Known rows, with every step that occurs
B-Z: [  6  34 -12  27   4   1   5   6   2  -3  13  -5 -18   5 -18 -18  14 -11
  14   6   0 -15  38  19   4   2]
Z-B-Y-M-C-G: [ 11 -24   8  10   7  -8 -18   4  -9 -20   7  -7  -5  15  -3  -2 -24 -13
   8 -12  11 -11  11  32  23  -3]
M-Y: [ -2  27  -6   3  27  17  -7   8  16   3  -2  -5   1  12   0 -17  12   7
  -4  24 -11  -9  29  -2  -1   4]
G-Y-B-M: [ -5  32  -6  10   4   1 -16  19   0  -2  19  -1  -4  -5 -18 -11 -24   7
  -6  -7 -10 -20 -15   0   3  -5]
G-Y-B-Z: [ -4  13  -4  18   6 -10 -10  19   1   1  33 -18 -14   2 -27 -14  -5  -8
  -2  -2  -5 -17   1  18  13  -2]
Q-Y-B-Z: [  7   0  -8  12  -6  -7  -1   6   6  -1  41 -12 -16   7 -18  -3  17  -4
  -5  -8 -18  -5  -5  15  20  -2]
M-Y-C-G: [  9  -9   6  11  23   9 -17   6  -5 -14  -8  -6 -11  10   9  -7 -23   4
   5   7  -3 -18  17   5  14   5]
M-B-Y: [  2   3   1  -5  15   7   0   9   9   6   4  -6  -2   6  -7 -11  26 -12
  -6  22  -6 -25  11  36   1   2]
Q-Y-Z: [  8   7  -5  -4   0  -1  -3  12   3   7   7   0  -3   9  -5  -8  16   6
  -4   6 -10  -3   6 -33  12   0]
Q-Y-Z-B-M-C: [ 20 -18   0   5 -23 -11 -17  14  -6   4  22 -10   5  21  -2  -6   3   2
 -14 -12  -9  -9 -19   3   7  -7]
G-Y: [ -8  56  -4  20  29  13 -14  16  18  12   4  -4   5   0 -11 -21 -12   8
   3  21  -1 -13  14 -25  -1   0]
W-Q-Y-G: [ -3  17  -3  16   9  24  -4  11  -9 -14  19  14 -15  -4   4   0   3  16
  15   8  -6 -15  20 -17  16   2]
Z-B-M-C-G-Y-Q-W: [ 11 -28   9  25  -8  12 -40  26  -9 -20  34  -6   5   9   2   0 -41  21
   4 -14 -15  -9 -26  -4  10 -10]
W-Q-Y-B-M-C-G: [  8 -20  -3  37   0   3 -40   0 -29 -35  34   5  -9  -4  12   8  -1  -1
   7  -7 -19 -31 -25  -9  21  -1]
W-Q-Y-C: [  2   4  -4  17   5  14  -7  12  -9 -12  21   1 -12  -4  10   5   7  12
   8   7  -7 -17  -5 -18  14   2]
Y-M: [ -2  21  -9  -7  14   6   9   9  -3  -1 -16  11  -8   1  -1  -8  -9  12
  13   0   3  -3  33 -10   5  -1]
C-G: [  5  37  -4  31  29  14 -13   2  -4 -10   0   8 -18   2   1 -11 -26  -1
  19  11  -1  -8  38 -22  12   2]
Q-Y: [  1  41 -10  13  15  20  -4   2  21  11  15   3   3   5  -2  -9  12  13
  -2  14 -14   0   6 -29   6   0]
W-Q-Y-C-M: [  4  -6  -6  17   5   4 -21  15 -11 -29  18  10  -6  -8  16  10 -22   1
  20   0  -3 -22  -7 -22  19  -1]
Q-Y-M-B: [  3 -16  -3 -31  13   1  -3   7  12  17   2   3  18   7  12  -1  23  13
  -7   9 -10 -11   6  -6   2  -4]
Z-Y: [ -6  46  -5  14  22  17 -18  17  13   9  -5 -14   8  15  -7 -13 -27  11
   7  13  -2   9  29   2   4  -3]
G-Y-Z-B-M-C: [ 10  -3   5  14 -11 -15 -25  28  -9   5  13 -16   7  16 -11 -18 -21  -1
 -10  -5   4 -20 -14   7   1  -6]
C-Y: [ -4  30  -5  26  12   6 -18   7   5  -8  -2   2   1  -1  -5  -7 -19   5
  13  15   0  -8  19 -26   4  -2]
Z-B-Y-G: [  4  11   7   1  -1  13   9  18   0  -7  17  -1 -26  12 -21  -6 -26   0
   2  -9  10  -3  27  48  20  -3]
M-Y-Q: [ -3  -9  -1 -21  13  12 -10  15   4  -8  -2 -10   0  14  -3  -4  13  11
   9  19 -16  -5  39 -11   0   2]
M-B-Z-Y-Q-W: [  7 -52   4 -14 -15   7 -19  31  -4   3  21 -25   7  20  -4   2   9  14
   4   1 -19   2  11  44   5  -6]

Rows
[  3  -8   8  25   4  10 -14   4 -15  -7 -17   3   1  10   7  -6 -27  12
  11   7   8 -15  -8   1  10  -1]	M-C-Y-G
[  4  -7  -4  -3   2   3   3   1  -5 -10 -17  -1   2   8  -5  -9  18  -8
   2   0   5 -22  -7  26   8   0]	B-Y-M-C
[ 12 -32   3   9   3 -24 -25  23   2  -6  13 -13   8   3  -6 -11 -23 -21
  10   4  10 -42  -9  35   7  -2]	G-Y-C-M-B-Z
[ 24 -21   6  24  -9 -16 -24  13 -31 -16   7  -5 -16  17   0  -9 -35  -9
   8 -16   3 -16  15   9  15  -4]	Y-Z-B-M-C-G
[ 11 -10   1  30   6   2 -20   1 -30 -18   4   2 -16   6   5  -5 -29  -2
   5 -12 -11 -21 -14  10  14  -2]	Y-B-M-C-G
[  7   8  -1   7  -1   9   9  11  -4  -9  -3  -4 -19   2 -13  -7  -1  -7
   2   0   3 -21  -8  31  14   3]	B-Y-C
[  1  -6  -2  -5   0  27   7  22 -11  -5   6   6 -15   4   5   3   2  32
   7   1 -21   8   6 -19   7  -3]	Y-Q-W
[ -2  14   3  10  21   3 -31  17  -2 -17  10  -2   1  -1 -10  -5 -30   4
  27  12  -1 -12  31 -48  12   0]	C-G-Y-Q
[ -4 -16  -3  -8  23   0 -22  14  -2 -14   5  -4  -5  11   5  -1 -29  -1
  -3   3 -13  -6  10   8  12  -3]	C-M-Y-B
[ -1  14  -9 -11   3   1   8   8   2 -15  -8   7  -6  -1 -17  -8   7  -7
   9  -4   5 -16  18  20  11   0]	B-Y-M
[  3 -35  -3 -18   6  18 -21  23  -1 -26   4   6   3   9  11   5 -13  18
   6   3 -22   1   4 -13   7  -5]	C-M-Y-Q-W
[ 12   1   4  23   6   5  -9   4 -12 -24   0   2 -24   0 -11  -4 -22 -15
  14  -7   6 -24   3  20  25   4]	B-Y-C-G
[  3  -1  -3   1  14   7   4   2 -12   4 -26   3   3  10  12 -11   3   9
   5   4   1 -10   6  -2   2  -1]	Y-M-C
[  9  -4  -7   9 -22 -12 -21  25 -16 -21  42   1 -12   2  -5   3   0   2
   6 -12  -6 -15  17  -9  12  -6]	W-Q-Y-Z-B-M
[  4 -35  -9  -7  -4 -16 -13   9  -6 -12  30  -2   3  -3   3   1  47 -10
  13   7  -5 -35  24  20   6  -1]	W-Q-Y-M-B-Z
[ 10  -1  -8 -12  -7  -6 -13  16  -8 -11 -10   1  -2  10 -11 -17  14  -2
  -3   0  -8 -25  21   5  -2   1]	B-M-Y-Z
[  8 -29   4 -13   9 -16 -24  28  -2 -11   7 -10  -3  23   2  -7 -36  -8
  -1  -1   1   0  37   5  13  -5]	C-M-Y-Z-B
[  2  30  -1  13   7   9   2  15  13  -3  24 -11 -14  11 -19  -8 -11  -8
  -2   3   2  -1  25  35  14  -3]	Z-B-Y
[  2 -14  -2  -9 -13  24   4  20  -6 -20  15   4 -14   2 -12   5  17  13
   3  -2 -19  -3  -7   7  12  -2]	B-Y-Q-W
[ -6  25  -6 -11  13   7 -13  18   4   2 -19  -7  12  12  -6  -6 -33  14
  12  -3   5   9  33   4   7  -6]	Z-Y-M
[  1  -1  -6   8   0  -2 -13  17 -15 -11  19   2 -12  -2   1  -2  25   1
   8  10  -9 -16  19 -39  15   2]	W-Q-Y-Z
[ -6   5   1  -3   6  24 -11  29   4  -1  18  -1   0   1  -3  -3  -7  31
   1   8 -18   1  -9 -34   5  -5]	G-Y-Q-W
[  2  -5   3 -12  -7   3   0  22   0 -15  27 -16 -14  12 -22   4  -5  -2
  10  -3  -3   4  34  23  15  -4]	Z-B-Y-Q
[ -6  11 -13  -1  10   7  -9   8  -2 -17  15  13   1  -8   8   4  17  11
  16   4  -5 -14  21 -31  11  -1]	W-Q-Y-M
[  4  13  -6  -3   1  18  -5   9   0 -13  -8  12  -6   7  -8 -15  -6  11
   4  -2  -5 -23  19  29  -1   1]	B-M-Y-G
[ -8  16   1   1  16  10 -16  21  -4  10   7 -22  -5  17  -7  -3 -37  15
  -3  -1  -9  16  12  15  14  -5]	Z-Y-B
[  5  17  -1   6 -11 -16 -18  32  -2   0  21  -9  -2   7 -20 -16 -32   0
  -3 -11   6 -13  14  -2   4  -7]	G-Y-Z-B-M
[ 10   4  -6   0  -3   9  -7  11   0 -10  -9  -2  -3   6  -3 -11  -2   8
  -4  -3  -8 -27  -4  26  -2   2]	B-M-Y-C
[  6 -34   2 -16  -6 -10 -23  25  -5   2  13 -31  11  21 -15  -2   9  -6
  17  11  -7  -7  41  38   3  -3]	M-B-Z-Y-Q
[  7 -38  -4  -8  -9 -26 -18   8  -6 -11  -1  -5   9   2  -7  -3   7 -12
  16   1   8 -28  24  27   3  -4]	C-Y-M-B-Z
[ -2 -11  -6   9   9   8 -14   2 -10 -12   6   4  10   1  19   1  26  10
   8   9  -7 -20  -5 -25   9   0]	W-Q-Y-M-C
[  0 -14  -1 -26  19  -1   5  11  -5  12 -16   4   3   6  13  -7   8  10
   4  10   0 -15  28  10  -3  -2]	Y-M-B
[ -2   9   3  -6  20  23   1  11   2   0 -11   3 -10  13   0 -14  -5  13
   1  11  -4 -10  31  16   6   3]	M-Y-G
[  8 -27  -6 -14   1 -16   5  10  -6   2   0  -3  -4   6  -5 -10  22  -9
  11   1   4 -25  34  40   1  -1]	Y-M-B-Z
